Each row comes from the steps of one walk. Every step used is in the known rows, and no mark comes twice. Write the walk behind each row, first mark first.
Known rows:
duzanu/sozuva: [-28  16  19  -4   0 -12   8 -16  13 -22  24  20 -13  11 -45  -3  -7 -31
  24   9   8 -14 -10   3  12  21 -14 -18  32   3]
lisitaz/biso/duzanu/sozuva/nimuvu/veri: [-36  35  24  -6  -6  22  -4  27 -15 -62  15  24 -18  31 -62  14  25  -6
  -7 -10 -17 -22 -52  41  19  15  44 -16 -18 -13]
lepeb/falob/vezet/gogak/ketipib/silazov: [ 18 -57 -33  22 -21  45 -26 -22   8   5 -55  34  14  38   5  35   5  38
  10 -24 -24  50   7  41  -7  24   3  29 -10  16]
lepeb/falob: [ 18   1   2   6  -2  40  11   6  13  -6 -49 -29 -11   7 -12   3  -4  20
  -2  -5   5 -12  -5  32  -7  10   3  -4  -1  10]
veri/nimuvu: [ 33  24   6  -1  17 -10   5 -15 -38 -21  24  21  28 -11  -2  16  18   2
 -24 -35  13  12  18  16  27 -40   0  -9 -27  17]
ketipib/falob: [ 44  -2 -28 -18 -38  13 -16  12 -13  -2 -38  -3 -10 -13 -20  -4   9  30
  -7 -19 -30 -20  27  34  -2 -14  17 -10 -22  24]
sozuva/duzanu/vezet: [  9  -3  -5  13 -22 -23   8   5   5 -25  15  -6 -14  42 -56  25  15 -42
  20 -31  19 -17   0  19  64  -4  25 -23  30 -36]
sozuva/nimuvu: [  5  -3   4 -19  18   0 -13  21 -44 -21   5   5  33  -4  -7 -19  -1  -9
 -18 -16  11  18  -9  -1  -5  10  43   1  22   8]
lisitaz/biso: [-37  19  -3 -26 -19   1  20   0  -2 -21  26  11 -18  22   6   6  25  17
  -8  -3 -17  16 -42   9 -25   6   9 -10  -8 -17]
gogak/ketipib: [-12 -21  -9   2   1   2 -24 -19  29  14 -22  32 -10  28   8  25  41  16
  16  -5  14  41   9  28  -4   6 -18  27  -2  24]
falob/ketipib/silazov/biso/duzanu/sozuva/nimuvu/veri: [ 29   6 -25  37   7  14  11 -34  25 -29  18  47  -7  24 -87  -4 -32  -7
  17 -10 -15  12 -52  41  58  44  50  27 -28  30]
ketipib/silazov/biso/duzanu/sozuva/nimuvu/veri: [ 28   8  -1  37 -20  41 -11   0   0 -23  -2  41 -15  12 -87   1 -10  -4
  31  19  -6 -21 -45  25  54  38  70  -3 -49   1]
vezet/gogak/ketipib/silazov/biso/duzanu/sozuva: [ -1 -67 -21  22 -11  27 -37 -35  29  16   2  84  -6  10 -32  22  15  14
  27  12  19  42  -2  25  43   7  33   8 -15  10]
lepeb/falob/vezet/gogak/ketipib: [ 14 -48 -25   3 -15  46 -26 -20  15  -4 -57  27  10  40  10  35   4  27
  -1 -31 -21  44  14  41 -10  10 -14  30  -2  12]
duzanu/biso/silazov/ketipib/falob/vezet/gogak: [  2 -52 -39  33 -29   4 -22 -76  -5  20  47  37  -1  32 -30  24 -53  34
 -17 -33 -11 -36  -1  46   7  28  35  -8 -17   4]
silazov/ketipib/falob/vezet/gogak: [ 62 -65 -42 -14 -59 -11 -58 -36   0   1  -8  63   8  40 -33  33  -8  48
  -5 -40 -35  -3  20  55  18 -22  29  32 -11  25]
gogak/vezet/duzanu/biso/silazov/ketipib: [ 35  -7 -21  46   0 -33  -7 -42 -20  27  26  27 -51  29 -42  28 -14 -14
  -1  12  27 -14  16  38   7   0  28  16 -15  -3]
lisitaz/biso/duzanu/vezet: [-32  27   8  -1 -27   2   8  18   3 -34  14  16 -31  37 -41  29  27   8
 -10 -20 -22 -11 -34  40  21  -2  22 -22 -13 -43]
vezet/duzanu/biso/silazov/ketipib/falob/lepeb: [ 26 -37 -31   8 -22  -1 -15 -88 -10  34  28  16 -51  17 -65  12 -21  18
   8 -12  24 -45  27  54  19   5  29  -8  -4  10]
lisitaz/biso/silazov: [-40  11   1   7  -4  -4  16 -28  -8  -5  42  10 -26   6  20  -7   7  35
 -16   5 -10 -17 -46  21 -18  18  28 -26 -39 -12]
silazov/biso/duzanu/sozuva: [  9  35   9   0 -15  45   3 -20  39 -33   3  22 -56   7 -78  -3 -24 -23
  23  19  14 -32 -34  16  47   8  19 -15 -26 -25]
falob/vezet/gogak: [  1 -50 -26  -2 -18   5 -30 -19 -14  -8   1  50  36  22  21  25 -17  -1
  -7 -30 -40  44  17 -10  -1  -5 -10  21   2 -12]
vezet/gogak/ketipib/silazov/biso: [  6 -81 -34   7 -17  20 -27 -40  27  35   3  77  10  10   6  21  21  29
  18   9  12  66   4  11  17   4  26  16 -19  17]
ketipib/falob/lepeb: [ 34  -8 -15 -15 -29   1 -16 -21 -11 -12 -26  -9 -22  10  -7  -7  22  22
  -5 -29 -50 -13  38  32 -13 -33  -8  -5 -15  43]
silazov/ketipib/falob/lepeb: [ 55 -37 -16 -12 -43 -23 -39 -50  12  -3  -2  28 -24  44 -37  14  12  42
   1 -29 -25 -26  18  59   9 -34  13  21  -4  49]
falob/vezet/gogak/ketipib/silazov/biso/duzanu: [ 16 -57 -43  22 -30  35 -51 -36  11   1 -17  81   4  37  -9  41  -2  17
  19 -19 -30  60   0  20  24   7  11  37 -34  -9]
lisitaz/biso/silazov/ketipib: [-23  -9  -1   9 -14 -19  -1 -47   7  -1  53  33 -30  29   3   3   2  52
 -14   2  -2 -25 -54  43  -7  13  40 -10 -35  -4]

Write each row's walk:
[ 24  23   3   3 -33  31   5 -13  40 -20  -8  22 -45  25 -70  16 -13 -13
   8  -1  -2 -24 -20  22  57  -4  21 -14 -32 -43]	silazov/biso/duzanu/vezet
[ 17 -35   2  42   5 -25 -25 -60   7  25  35  27 -15   9  -7  -1 -29  43
  -8   4  18 -52 -16  43  24   8  38   1 -31  16]	biso/silazov/ketipib
[ 33   4 -20  38 -23  40  -6  -8   9   3  -5  22 -33  -6 -51  -2 -15  19
  31  26   1  -8 -36  15  40  21  54  -2 -56 -13]	ketipib/silazov/biso/duzanu
[ 12 -28 -39  17 -27   1 -29 -75 -12  14  28  44 -22  44 -49  36 -43   4
  14 -24  -3  -9   4  33  16  30   9  22  -3 -23]	falob/vezet/duzanu/biso/silazov/ketipib
[ 25  14 -24  23  -1 -18   9  -6 -24  13   8  10 -43  21 -36  28   2 -37
   3  11  17  14  24  13  -8  -5   7  14   0 -13]	gogak/vezet/duzanu/biso
[ 19  33  19   0 -13  53  -7  -2  23 -49  -6  28 -33  20 -95   0 -16 -26
  12   7   3 -36 -37  23  53  14  41  -9 -36 -14]	silazov/biso/duzanu/sozuva/nimuvu/veri
[ 19   9 -33  37   4   8  18 -52  39 -13  27  40 -29  10 -71  -9 -38  -2
  30   1  -3  17 -49  35  52  38  25  22 -17  20]	falob/ketipib/silazov/biso/duzanu/sozuva
[ 41  -2 -36  23  -4  39  34 -36  42  -2 -27  -2 -23  17 -37  -6 -28  32
  11  -6  -4  20 -38  47  14  38  20  22 -20  31]	lepeb/falob/ketipib/silazov/biso
[ 35 -43 -36  27 -26  74 -32 -23  21  -5 -62  38 -13  36 -26  35  -6  37
  14 -17 -17  35  -8  50  17  18  18  28 -35   2]	lepeb/falob/vezet/gogak/ketipib/silazov/biso/duzanu
[ 28  20  -4  16   3 -34   0  -2 -18  -5   0  29 -47  15 -46  19  13 -49
  20  24  13  12  26  17   8 -13  -3  10   9   0]	gogak/vezet/duzanu/sozuva
[  6  10  13  30  -8  -1 -14  19   6 -17 -15   7 -17  18 -56  32   2 -11
  -4 -22  -7 -33   9  38  59 -13  16 -13  -5 -35]	biso/duzanu/vezet
[ 62 -31 -37 -22 -64 -14 -50 -47   3  -6  -9  65 -29  45 -86  32 -10  25
  25 -27 -18 -23  18  69  29  -5  19  25   7  23]	silazov/ketipib/falob/vezet/duzanu/sozuva
[ 30 -25 -31  22 -25  37 -14 -61   1   9 -21   9 -31  43 -52  30 -40  28
   7 -24   6 -25  -4  64   8  35  14  16  -5  -4]	lepeb/falob/vezet/duzanu/biso/silazov/ketipib
[ 62 -32 -26 -12 -49 -13 -38 -24   9   5 -12  32 -14  25 -47  16   3  48
   0 -20 -11 -30   8  60  19 -19  34  17 -11  34]	silazov/ketipib/falob
[ 33   0 -44  39   4  12  16 -41  34   0  15  32 -23   5 -48  -8 -35  14
  17  -3  -7  25 -43  31  45  27  34  29 -33  18]	falob/ketipib/silazov/biso/duzanu
[ 19  12 -10  38 -24  35  -2 -17  16  -6   8  35 -40   0 -73  -4 -18   2
  43  29   4 -15 -41  19  46  30  46 -11 -36 -11]	ketipib/silazov/biso/duzanu/sozuva
[ 27  -6 -46  25  -3  -1  27 -55  37   6  26  34 -14  12 -32 -11 -33  14
  19   0 -11  40 -43  20  28  35  21  30 -20  25]	falob/ketipib/silazov/biso
[-24  14  22 -17  16 -11  -4  -1 -22 -40  29  23  12   8 -51 -18  -9 -38
   9  -3  16   0 -19   4   7  28  22 -15  49  10]	duzanu/sozuva/nimuvu
[  8 -65 -18 -13 -45 -21 -21 -19  24  15 -16  63  14  40 -23  46  39  14
  -5 -38 -22  32  49  42  31 -16   0  -7  14   0]	duzanu/vezet/gogak/ketipib/falob
[ -5 -62 -32  -1 -19   5 -46 -32   5   1 -11  69  29  41  25  42  10   7
   3 -34 -33  71  22   9  -4   0 -21  40   2   1]	falob/vezet/gogak/ketipib
[ 30 -33 -44  35 -11  -2  15 -49  40   3  24  57  -5  17 -54  10 -33   9
  10 -16 -16  35 -26  34  64  18  36  19 -19   4]	falob/ketipib/silazov/biso/duzanu/vezet/gogak
[ 40 -12 -59   0 -49  23 -27 -36 -33  11 -20  18 -26   5 -46  17 -25  23
   2 -36 -37 -24  35  48   5  13  17  -5 -30   1]	ketipib/falob/vezet/duzanu/biso/silazov
[ 20   9 -21  44  10 -22   8 -25 -28  23  17   9 -46  11 -26  19 -10 -27
  -4  15  19  -6  24  22  -4   2  18   3 -18 -10]	gogak/vezet/duzanu/biso/silazov
[ 46  11 -17  17   1 -29  -5   8 -26  11 -16  17 -38   8 -17  20  18 -30
   5  18   8  22  34  14  -2 -24   7  21 -10  -4]	gogak/vezet/duzanu
[ 13 -85 -28 -16 -16   4 -44 -38  10  18 -23  53  10  15  22  21  44  31
  -7 -27 -18  50  50  31  -4 -35  -3  14  -4  46]	vezet/gogak/ketipib/falob/lepeb
[ 29 -28 -19  36 -36  25  -7 -15  15  10   5  49 -15   7 -56  15 -13  12
  24  10  -5   2 -19  16  59  11  56 -10 -40 -27]	ketipib/silazov/biso/duzanu/vezet/gogak
[ -6 -27 -16  37 -14  -7  -7 -88   4  17  49   4 -30  35 -34   6 -33  29
 -12 -24  -1 -57  -4  48  -2  20  22 -14 -13  24]	duzanu/biso/silazov/ketipib/falob/lepeb
[-12  25  19  26  13  17 -20  12   2 -32  -2   7 -30  -5 -66   7 -12 -23
  14   4  12 -41 -11  31  44   1  15 -16   2 -10]	biso/duzanu/sozuva
[ 32  11 -24  37   3  47  26 -34  43 -21 -26   4 -39  16 -74  -4 -36  15
  22  -3   3  -3 -45  62  38  41  27  12 -15  24]	lepeb/falob/ketipib/silazov/biso/duzanu/sozuva
[-42  39  17 -13   1  15  -3  19 -21 -56  28  20 -24  17 -50   0  17  -4
  -5  -8  -1  -8 -57  33   9  13  43 -22   4 -18]	lisitaz/biso/duzanu/sozuva/nimuvu
[ 23 -20 -42 -21 -44  11 -49 -35   9   0 -50  60 -32  37 -48  37  38  13
  35 -28 -19  36  38  62   7  11 -19  27  -2  32]	gogak/ketipib/falob/vezet/duzanu/sozuva
